What can hang from each mark
K: F U
B: E G
H: E T
E: B H V Z
G: B
V: E
F: E K
T: H
Z: E G K

Each row was made from one small tree. Brackets hold a mark, then the marks that hang from it, in alphabetical order. Every link used is in the known rows. Write each row's tree.
Known rows
{Z {E B H}}: [5 6 -1 -2 11 0 -12 -5 2 7 -3 4 4 -4 3 -12 -18 -7 -3 2 -1 4 -4 -5 -1 -7 3 3 -7 9 5 -3]
{G {B {E {H T}}}}: [1 7 -3 5 -6 0 18 -11 -7 -1 -4 0 -10 7 9 -7 -5 2 9 -10 -4 -10 12 6 20 0 9 -2 -5 -9 15 0]
{Z E G {K U}}: [15 -9 -11 -17 -14 -11 -5 12 15 8 14 -7 -6 -4 16 10 3 6 26 -37 14 5 3 -1 -16 6 6 -17 0 0 2 10]
{G {B {E {H T} V}}}: [-1 4 -2 6 -9 0 12 -9 -9 -2 -6 2 -8 6 -3 -6 0 8 5 -2 -1 -8 6 12 18 -3 6 -4 -6 -8 25 0]
{Z E G {K F}}: [16 -6 -4 -15 -14 -7 -17 2 10 22 4 -3 -4 -11 21 8 7 0 14 -32 8 14 -7 8 -5 -20 23 -16 -3 -12 7 19]
{H {E B {Z G}} T}: [-20 8 10 10 11 13 19 8 -1 18 8 0 4 -4 -27 -15 -10 4 -4 8 -9 -9 3 0 -2 -8 -1 -5 -12 3 6 -7]
{H {E Z} T}: [-9 10 7 1 19 11 16 11 -8 7 3 -2 3 1 -30 -11 -2 9 -5 -1 -5 -4 0 10 10 3 7 -8 -4 -10 4 -6]
{E H}: [9 4 -4 5 2 -9 -6 6 -10 -9 -5 3 4 3 5 -6 -7 -1 -2 -2 -1 9 0 1 4 9 8 -2 -8 0 5 -3]
{V {E H {Z G}}}: [-8 9 -7 11 -5 -4 0 13 -4 5 12 -2 5 -2 2 11 3 -10 -8 18 3 8 3 3 -9 3 25 -7 -2 13 1 -7]
{F {E B}}: [-1 -10 -2 4 -4 8 2 -9 10 -13 4 0 -5 -2 3 1 -11 -4 2 2 -3 -10 2 -14 3 -2 -20 12 4 1 -22 -3]
{K {F {E H V}} U}: [17 -6 4 4 -9 -8 12 23 -11 -10 -13 8 -14 13 10 16 9 14 12 1 -6 -5 -8 -2 0 8 11 -1 1 -3 -25 8]
{F K}: [2 -3 -4 -9 -10 -4 -17 -11 1 -11 -18 -9 6 -2 10 14 4 5 -7 -20 -4 -5 14 -4 0 15 -10 4 8 -9 -17 3]
{B E G}: [3 1 9 -1 7 11 -2 2 12 -7 5 2 1 -2 -8 3 1 -11 13 -14 3 -8 -11 4 13 14 -21 4 17 -9 -10 7]
{G B}: [8 -6 -14 2 -13 -4 7 -27 2 -12 -8 -13 -7 7 16 0 -1 -8 -7 -24 4 -7 16 -10 10 7 14 5 2 -15 7 -3]
{T {H E}}: [-6 2 -6 -2 19 1 -3 -9 -6 -2 -15 8 0 -5 -7 1 -3 19 -7 -6 8 1 7 -10 15 6 -10 -6 14 -22 20 0]
{F {E H Z}}: [-2 7 5 -3 5 6 6 16 -1 -5 16 2 -6 0 3 0 2 -5 6 17 -9 2 5 7 6 1 -8 0 -6 8 -4 -5]
{E {B G} {H T} V}: [-4 1 5 18 6 -2 -3 3 -13 -5 -9 15 15 1 -31 -15 -9 -8 -13 32 -4 -4 -21 5 -14 -8 -14 9 -19 18 7 3]
{H E}: [2 0 -1 -2 6 4 -4 1 2 -7 -7 -5 0 3 -12 -5 -7 5 -3 -24 5 0 -3 -2 21 9 0 -2 12 -18 0 -4]
{F {E B H V} K}: [-9 -3 5 -4 -14 3 -19 0 -2 -12 -12 7 2 -2 -1 9 -2 5 -2 18 -13 -10 4 3 -1 -10 -35 11 -4 15 -15 4]
{B {E {Z {K F}}} G}: [6 7 22 -15 15 11 4 8 10 13 16 -2 -3 -1 7 -3 16 -15 16 -4 -5 8 -14 15 5 -2 -4 3 13 -3 -12 10]
{B {E H}}: [3 9 7 1 6 0 -1 9 -3 1 3 5 -3 -1 3 -5 -6 7 15 -4 -3 4 -1 8 18 8 -4 -5 3 -4 4 -3]
{E B H Z}: [-4 13 12 4 17 0 7 2 -4 12 11 -1 6 0 10 -22 -6 -13 -10 31 -16 11 5 -6 -13 -4 5 9 -17 24 1 -16]
{F {E B} {K U}}: [-2 -10 1 -9 -13 3 4 -1 8 -16 -9 -2 -8 5 16 20 -3 7 10 -7 -12 -24 17 -18 -8 12 -35 16 10 9 -48 4]
{Z {G B}}: [0 -7 -15 10 -27 -5 5 -12 6 -3 0 -11 -4 0 13 7 -1 -4 1 -28 5 -10 18 -9 2 6 9 -6 -4 -10 18 -1]
{V {E {B G} Z}}: [-7 1 -1 8 9 8 2 -11 9 -1 9 -5 8 0 -2 6 0 -27 -19 22 2 -1 -6 -11 -16 1 10 16 11 15 -25 -7]
{B G}: [9 -6 -3 2 2 2 -7 -3 6 -16 -3 -2 7 2 -6 4 0 -18 -4 -15 7 -5 -9 -5 -1 16 -10 8 9 -8 -12 6]

Which tree is each row?
[-6 1 3 18 3 -6 -2 0 -17 -1 -11 12 11 -1 -23 -18 -11 6 -14 32 -5 1 -12 2 -12 -9 -1 2 -23 14 13 -6]  {E B {H T} V}
[-10 -1 0 3 21 5 -8 -13 -3 0 -17 12 6 -6 -20 -4 -3 10 -13 10 8 -3 -6 -10 6 -2 -26 2 12 -10 21 2]  {T {H {E {B G} V}}}
[-12 -1 -1 3 19 3 -7 -15 -4 2 -18 10 3 -6 -16 -5 -4 19 -14 10 7 1 0 -12 8 -3 -18 -1 10 -12 25 -4]  {T {H {E B V}}}
[-12 3 5 -1 -5 8 1 6 4 8 6 -11 0 0 -19 -5 8 4 -6 -7 4 0 4 8 14 1 3 -10 1 -6 30 -10]  {H {E V {Z {G B}}}}
[-18 6 13 7 18 12 11 3 -6 12 0 1 8 -1 -41 -20 -4 10 -15 21 -6 -4 -8 7 1 -7 -2 -1 -8 2 11 -12]  {H {E B V Z} T}
[-8 -1 -5 0 16 1 -9 -8 -7 -3 -18 9 3 -6 -19 1 2 24 -11 2 12 2 1 -4 14 4 -14 -8 12 -21 29 -1]  {T {H {E V}}}
[2 -11 -4 -10 -14 -4 -24 -5 17 17 11 -4 6 -14 -1 -4 -2 1 7 -11 13 11 -10 4 -17 -20 -3 -11 -8 7 22 6]  {Z {E B V} G K}
[3 -9 5 -13 -3 2 5 14 6 -8 20 -5 -8 1 -2 6 17 7 10 9 2 5 -3 8 -6 5 -12 -2 4 5 -7 -3]  {F {E V {Z {K U}}}}
[-3 -2 -13 -2 -14 -3 3 -8 7 5 17 -13 -2 0 17 13 11 -14 -6 -2 9 8 9 2 -11 -5 30 -3 6 4 0 -2]  {V {E {Z {G B} K}}}
[12 -8 -3 -5 -22 -9 -7 12 2 8 7 3 -8 -4 26 9 8 -1 20 -16 -1 11 -5 9 -3 -20 12 -11 -9 -6 -3 18]  {Z G {K {F {E H}}}}
[0 -4 1 -9 -18 -5 -7 20 -7 -21 -12 5 -5 8 1 24 8 17 11 3 -7 -15 8 5 -1 14 -30 2 2 10 -22 6]  {F {E H V} {K U}}
[-2 5 -1 16 8 -5 8 -2 -14 1 -7 11 7 1 -5 -18 -20 -1 -7 19 -10 -1 -1 -6 -10 -7 4 6 -21 12 -2 -3]  {E B {H T}}
[-8 9 15 6 12 -2 -4 5 -7 10 8 1 11 -2 -8 -22 1 -5 -16 43 -10 15 -6 1 -15 -6 1 5 -19 27 17 -18]  {E B H V Z}
[3 -9 -3 -13 -16 1 1 8 4 -22 -9 -3 -9 6 12 28 5 12 15 -18 -7 -22 18 -9 -1 21 -29 6 14 -1 -42 7]  {F E {K U}}
[-3 -2 -7 8 -24 1 8 -8 9 4 5 -8 -8 -3 12 7 -1 0 12 -27 3 -12 18 -4 12 5 3 -9 1 -10 18 0]  {Z {G {B E}}}
[-8 3 2 -12 23 1 -6 -3 -5 8 -3 4 2 -7 -11 -5 12 20 -9 10 8 14 1 5 6 -3 -9 -10 9 -13 33 -2]  {T {H {E V {Z K}}}}
[2 7 -6 -5 5 -7 -4 5 -5 1 14 -4 3 3 13 4 7 -12 -7 17 4 21 -4 10 -9 -4 29 -1 1 11 -6 -3]  {V {E H {Z K}}}
[-2 10 -5 5 6 -3 0 6 -7 -1 7 -2 5 3 3 7 3 -11 -13 21 2 11 0 4 -5 5 27 -1 2 10 -6 -9]  {V {E H Z}}
[-9 1 1 10 11 8 11 -4 -5 3 -9 4 4 1 -26 -15 -19 8 -7 -4 -4 -11 -4 -4 8 -5 -2 2 -3 -9 -6 -3]  {H {E B} T}
[-1 1 -8 14 2 -2 -6 -6 -1 -9 -4 6 8 4 1 5 -12 -25 -13 18 4 -1 -13 -9 -9 -3 8 15 5 15 -20 1]  {V {E {B G} H}}
[4 -1 -7 -7 -25 -9 2 -4 7 9 13 -6 -10 0 29 -3 3 -1 25 -27 4 6 10 9 5 -11 7 -11 -8 -3 22 8]  {Z {G {B {E H}}} K}
[24 -5 -2 -22 3 -6 -17 -8 6 12 -4 -4 -4 -4 22 1 6 -1 5 -27 6 19 -13 8 1 -17 26 -6 5 -16 -5 16]  {Z E {K F}}
[10 -1 6 -10 -6 -8 13 16 4 17 16 -11 -5 1 25 4 20 1 12 -10 -5 13 6 -1 -20 4 23 -10 -5 3 -8 1]  {E {Z G {K F U}}}
[16 -12 3 3 -10 -4 13 15 -5 -11 -13 2 -14 10 8 20 13 14 9 -7 -2 -10 -7 -8 -1 11 8 1 9 -10 -31 7]  {K {F {E V}} U}
[-4 3 -9 19 5 -1 3 -3 -8 -6 -6 11 10 4 -11 4 -14 -18 -13 24 2 -6 -13 -4 -13 -6 10 12 -2 14 -20 5]  {V {E {B G} {H T}}}
[1 -3 -2 1 -12 2 6 -20 4 -5 -5 -8 -9 4 4 -1 4 4 3 -15 5 -8 8 3 20 4 2 0 8 -14 19 -4]  {G {B {E V}}}
[2 0 12 -11 16 5 2 -9 14 9 20 -8 7 -1 12 -17 5 -27 -4 12 -5 11 -7 -4 -23 -8 -8 16 -3 17 -14 -2]  {E {B G} {Z K}}
